What can hang from each mark
q_234: q_739
q_644: q_507
q_90: q_234
q_507: q_289 q_602 q_644 q_739 q_809
q_289: q_507
q_809: q_507
q_739: q_234 q_507

Each row was made from one small tree. Brackets hold a mark, then the marks that hang from it, in the order of their numbers. Every link used is in the known rows. Write each row's tree.
Known rows
[q_289 [q_507 q_644]]: [0.21 -3.32 2.63 3.30 -0.34 3.55 -3.26 1.56 -0.19 -1.51 -0.35 -1.16 1.65 4.16 -0.26 1.48 -0.26 1.78 0.07 -1.58 -1.73]
[q_90 [q_234 [q_739 q_507]]]: [1.27 -0.15 -0.18 -1.69 -0.15 0.18 2.01 1.48 0.07 3.64 -1.24 -1.76 0.05 2.85 2.56 0.82 -1.14 -0.04 1.86 0.96 -0.17]
[q_644 [q_507 q_602]]: [0.59 -1.35 -2.98 1.02 -0.02 2.03 0.54 -0.93 -1.13 -0.14 0.18 -2.59 0.87 -1.56 1.04 -0.35 0.49 3.74 0.63 -0.82 0.42]
[q_289 q_507]: [1.14 -3.36 3.46 3.00 -1.69 3.36 -1.51 1.42 -0.38 -1.00 -0.42 -3.21 1.84 4.30 0.51 0.80 -0.06 1.11 1.07 -1.23 -3.78]
[q_289 [q_507 q_602]]: [1.21 -2.14 2.02 4.14 -1.46 2.29 0.31 0.41 -0.22 -1.93 0.03 -2.46 1.66 1.77 0.85 0.29 0.85 0.99 0.80 -0.63 -1.45]
[q_289 [q_507 q_644 q_809]]: [-0.62 -2.29 2.66 0.33 0.48 1.71 -2.65 1.67 0.18 -1.17 -0.09 0.72 1.34 2.58 -1.50 2.56 -1.13 0.35 -0.46 -0.68 -0.49]
[q_289 [q_507 q_602 q_809]]: [0.38 -1.01 2.22 1.34 -0.68 0.47 0.81 0.43 0.14 -1.61 0.23 -0.53 1.32 0.07 -0.40 1.24 0.03 -0.36 0.22 0.33 -0.12]
[q_739 q_234 [q_507 q_289 q_602 q_644]]: [0.48 0.48 2.38 -0.94 0.99 -1.06 0.52 -0.94 -0.73 0.52 0.16 2.08 0.25 -2.99 0.46 0.68 1.44 -2.90 1.52 0.59 1.15]
[q_739 [q_507 q_289 q_602]]: [1.27 0.02 2.15 0.16 -0.88 -0.58 1.11 -0.89 -0.57 0.33 0.20 -0.83 -0.59 -2.24 0.71 -1.96 1.67 -0.67 0.53 0.93 -0.41]
[q_739 q_234 [q_507 q_289 q_602 q_809]]: [0.59 1.75 3.13 -3.84 0.37 -3.08 2.38 -0.88 -0.48 1.65 0.22 1.88 0.20 -4.75 -0.15 0.88 0.93 -4.95 1.87 1.70 0.26]
[q_234 [q_739 [q_507 q_602 q_809]]]: [0.26 0.43 -0.25 -6.24 -0.88 -1.71 2.64 -0.29 0.48 1.23 -0.57 0.43 -1.03 -2.31 0.60 -0.52 -0.02 0.47 -0.06 2.11 2.28]
[q_644 [q_507 q_602 q_739 q_809]]: [-0.69 0.88 -5.68 -0.18 0.23 -0.48 1.92 -0.87 0.17 0.41 0.72 0.09 -0.17 -2.84 -0.30 -1.48 -0.44 2.41 -1.51 -0.19 2.73]
[q_289 [q_507 [q_739 q_234] q_809]]: [0.10 -0.88 1.14 0.43 -1.03 0.05 0.39 1.19 0.63 0.60 0.11 0.41 1.68 2.20 -0.34 1.68 -0.80 -2.93 0.65 -0.54 -2.16]
[q_809 [q_507 q_644 [q_739 q_234]]]: [-0.75 2.21 -0.55 4.98 0.97 2.51 -0.67 -0.64 0.09 2.60 -1.23 0.42 0.40 2.88 1.17 -1.30 -0.84 0.59 0.25 -2.43 -2.62]
[q_739 [q_507 q_289 q_602 q_644 q_809]]: [-0.50 1.14 1.79 -2.59 1.26 -2.09 0.17 -0.46 0.10 -0.18 0.39 3.09 -1.03 -3.95 -1.45 -0.28 0.52 -1.52 -0.87 1.40 2.98]
[q_234 [q_739 [q_507 q_289 q_644]]]: [-0.07 -2.49 0.66 -5.00 0.60 -1.31 -2.45 1.42 0.91 -1.15 -1.17 0.15 -0.72 0.00 0.20 -0.32 0.66 1.02 -0.61 0.55 0.44]
[q_507 q_289 q_644 [q_739 q_234]]: [-0.62 0.09 -1.94 1.80 0.29 -0.61 -2.37 0.19 -0.02 -1.30 0.87 0.42 -0.23 1.90 -0.44 0.70 -0.08 -1.52 0.01 -1.09 -1.19]
[q_507 q_289 q_809]: [-0.14 -0.55 0.84 -2.24 -0.27 -1.04 -1.76 0.62 -0.38 -1.17 0.64 -1.45 -0.59 0.40 -1.43 1.29 -0.50 -0.54 0.22 0.48 -2.41]
[q_289 [q_507 q_602 [q_739 q_234]]]: [0.92 -0.47 0.11 4.72 -1.39 0.64 1.94 -0.11 0.25 -1.03 0.26 -0.65 1.79 1.47 1.25 0.18 0.80 -1.78 0.85 -0.89 -0.98]
[q_809 q_507]: [0.50 0.92 2.11 3.98 -0.50 3.88 -0.65 -0.44 -0.64 2.02 -1.58 -3.38 0.46 3.18 1.43 -2.07 -0.45 2.87 1.00 -1.90 -5.08]

Write each row's tree
[0.42 0.15 -1.54 1.34 -1.00 -0.76 -0.79 0.08 -0.19 -0.59 0.77 -1.64 -0.07 1.88 0.26 0.20 0.24 -2.06 1.03 -0.82 -3.11] : [q_507 q_289 [q_739 q_234]]
[0.39 0.94 -1.68 -0.05 1.63 -0.77 2.64 0.56 0.35 1.86 -0.77 1.29 -0.22 0.65 2.01 1.23 -0.63 0.61 0.62 1.32 4.13] : [q_90 [q_234 [q_739 [q_507 q_602 q_644]]]]
[0.23 2.15 1.27 4.31 1.07 -0.16 0.10 -0.91 0.21 -1.05 -1.13 -2.14 0.03 -1.17 1.04 -2.19 1.25 1.21 0.07 -0.86 -2.86] : [q_809 [q_507 q_289 q_602]]
[0.41 -0.07 3.64 -3.80 -0.43 -1.07 -0.21 0.40 -0.34 1.70 -0.08 0.09 -0.61 -1.72 -0.81 -0.67 -0.04 -1.81 0.35 1.16 -1.65] : [q_739 [q_507 q_289 q_809]]
[1.14 -0.78 -0.38 -3.13 -1.63 0.23 2.28 -0.38 0.16 0.77 -0.85 -1.51 -0.73 -0.65 1.69 -1.54 0.86 1.43 0.62 1.18 1.31] : [q_234 [q_739 [q_507 q_602]]]
[0.17 -1.98 0.05 -4.16 -0.43 1.53 -1.33 0.75 0.20 1.16 -1.19 -0.35 -0.54 1.90 0.80 -0.23 -0.24 2.36 -0.11 0.12 0.93] : [q_234 [q_739 [q_507 q_644]]]
[-0.23 2.69 -2.82 0.77 -1.19 -0.80 2.69 -1.56 -0.50 1.24 1.28 0.77 -0.56 -0.43 0.07 0.35 -0.54 -2.18 0.46 0.42 0.90] : [q_507 q_602 [q_739 q_234] q_809]
[-0.22 -0.25 -1.13 2.31 0.73 -0.13 -2.07 -0.45 -0.34 -3.45 0.88 -0.46 -0.60 -0.08 -0.68 0.60 0.83 1.36 -0.45 -0.20 0.91] : [q_507 q_289 q_602 q_644]
[0.06 3.22 -2.08 6.92 -0.83 1.93 2.09 -1.83 0.39 1.06 -0.77 -1.82 -0.77 1.02 1.59 -4.61 0.19 2.53 -1.06 -1.42 -1.55] : [q_809 [q_507 q_602 q_739]]
[-0.87 0.43 -5.41 -1.19 1.29 -3.48 0.80 -0.23 1.06 -1.67 0.70 0.45 -0.38 -4.87 -1.08 -1.17 0.37 0.92 -2.01 0.29 2.23] : [q_644 [q_507 q_289 q_602 q_739 q_809]]
[0.15 -0.89 -1.11 -3.02 -0.17 0.44 0.47 -0.24 0.34 0.19 -0.76 0.51 -0.87 -0.54 0.93 -0.66 0.59 2.34 -0.50 0.86 3.36] : [q_234 [q_739 [q_507 q_602 q_644]]]
[-1.58 0.44 -2.96 0.17 0.47 -1.50 -2.49 0.57 0.75 -1.63 0.95 1.30 -1.62 1.07 -2.30 -0.07 -1.12 0.07 -2.39 -0.07 0.78] : [q_507 q_289 q_644 q_739 q_809]
[-0.01 -1.20 -0.63 -3.82 0.97 -2.40 -0.35 0.28 1.21 -2.39 -0.70 0.99 -0.96 -2.50 0.45 -0.31 1.49 1.09 -1.03 1.15 3.00] : [q_234 [q_739 [q_507 q_289 q_602 q_644]]]
[-0.26 0.55 -2.33 2.64 -0.83 2.28 -1.26 -0.43 -0.88 1.03 0.77 0.07 -0.16 3.92 0.18 0.61 -0.97 -0.09 0.67 -1.37 -0.74] : [q_507 q_644 [q_739 q_234]]
[-0.30 1.36 1.17 -1.55 -0.06 0.69 1.33 -1.13 -0.79 2.31 0.38 2.68 -0.82 -2.06 -0.81 -0.42 -0.41 -0.02 -0.32 1.12 3.33] : [q_739 [q_507 q_602 q_644 q_809]]
[0.42 1.03 2.25 -2.65 -0.15 -2.25 1.74 -0.73 -0.15 0.58 0.38 1.01 -0.86 -4.06 -0.57 -1.00 0.74 -1.99 0.02 1.75 0.77] : [q_739 [q_507 q_289 q_602 q_809]]
[-0.84 -0.95 0.71 1.02 0.48 0.16 -1.24 1.35 0.82 0.04 0.12 2.50 1.56 2.13 -1.13 2.29 -1.22 -2.24 -0.31 -0.92 -0.19] : [q_289 [q_507 q_644 [q_739 q_234] q_809]]
[-1.13 -0.67 0.18 -1.85 1.17 -0.67 -3.27 0.64 -0.17 -1.75 0.70 0.72 -0.65 0.64 -2.16 1.82 -0.95 0.20 -0.74 0.02 -0.26] : [q_507 q_289 q_644 q_809]
[0.76 2.06 2.56 -3.29 -0.85 -0.30 3.64 -1.47 -1.32 3.68 0.23 1.64 0.28 -2.88 0.54 0.84 0.01 -3.55 2.34 1.42 0.65] : [q_739 q_234 [q_507 q_602 q_809]]
[-0.73 1.76 0.78 4.96 2.46 0.16 -1.42 -0.90 0.39 -1.83 -0.98 -0.01 -0.18 -0.98 0.33 -1.61 1.02 1.84 -0.82 -1.30 -0.89] : [q_809 [q_507 q_289 q_602 q_644]]
[-0.12 0.89 -0.37 -0.99 0.05 -1.93 0.09 -0.52 -0.26 -2.14 0.97 -0.57 -0.84 -1.85 -1.07 0.88 0.28 -0.81 -0.05 1.06 -0.03] : [q_507 q_289 q_602 q_809]
[-0.77 -0.51 -3.27 -3.64 1.65 -3.14 -0.38 0.62 0.45 0.59 0.35 0.50 0.92 -3.30 -0.72 1.11 -0.40 -1.68 0.10 -0.47 -0.71] : [q_644 [q_507 q_289 [q_739 q_234] q_809]]
[-1.05 -1.37 -0.05 2.27 -0.15 1.02 -2.12 1.53 1.14 -1.00 0.20 1.55 0.54 2.87 -1.65 0.49 -1.31 0.27 -2.15 -0.83 0.46] : [q_289 [q_507 q_644 q_739 q_809]]
[-1.27 0.85 -3.15 1.00 -0.62 1.52 -1.45 -0.10 -0.03 0.43 0.94 0.96 -1.37 2.86 -1.65 -0.24 -2.01 1.38 -1.93 -0.39 0.95] : [q_507 q_644 q_739 q_809]
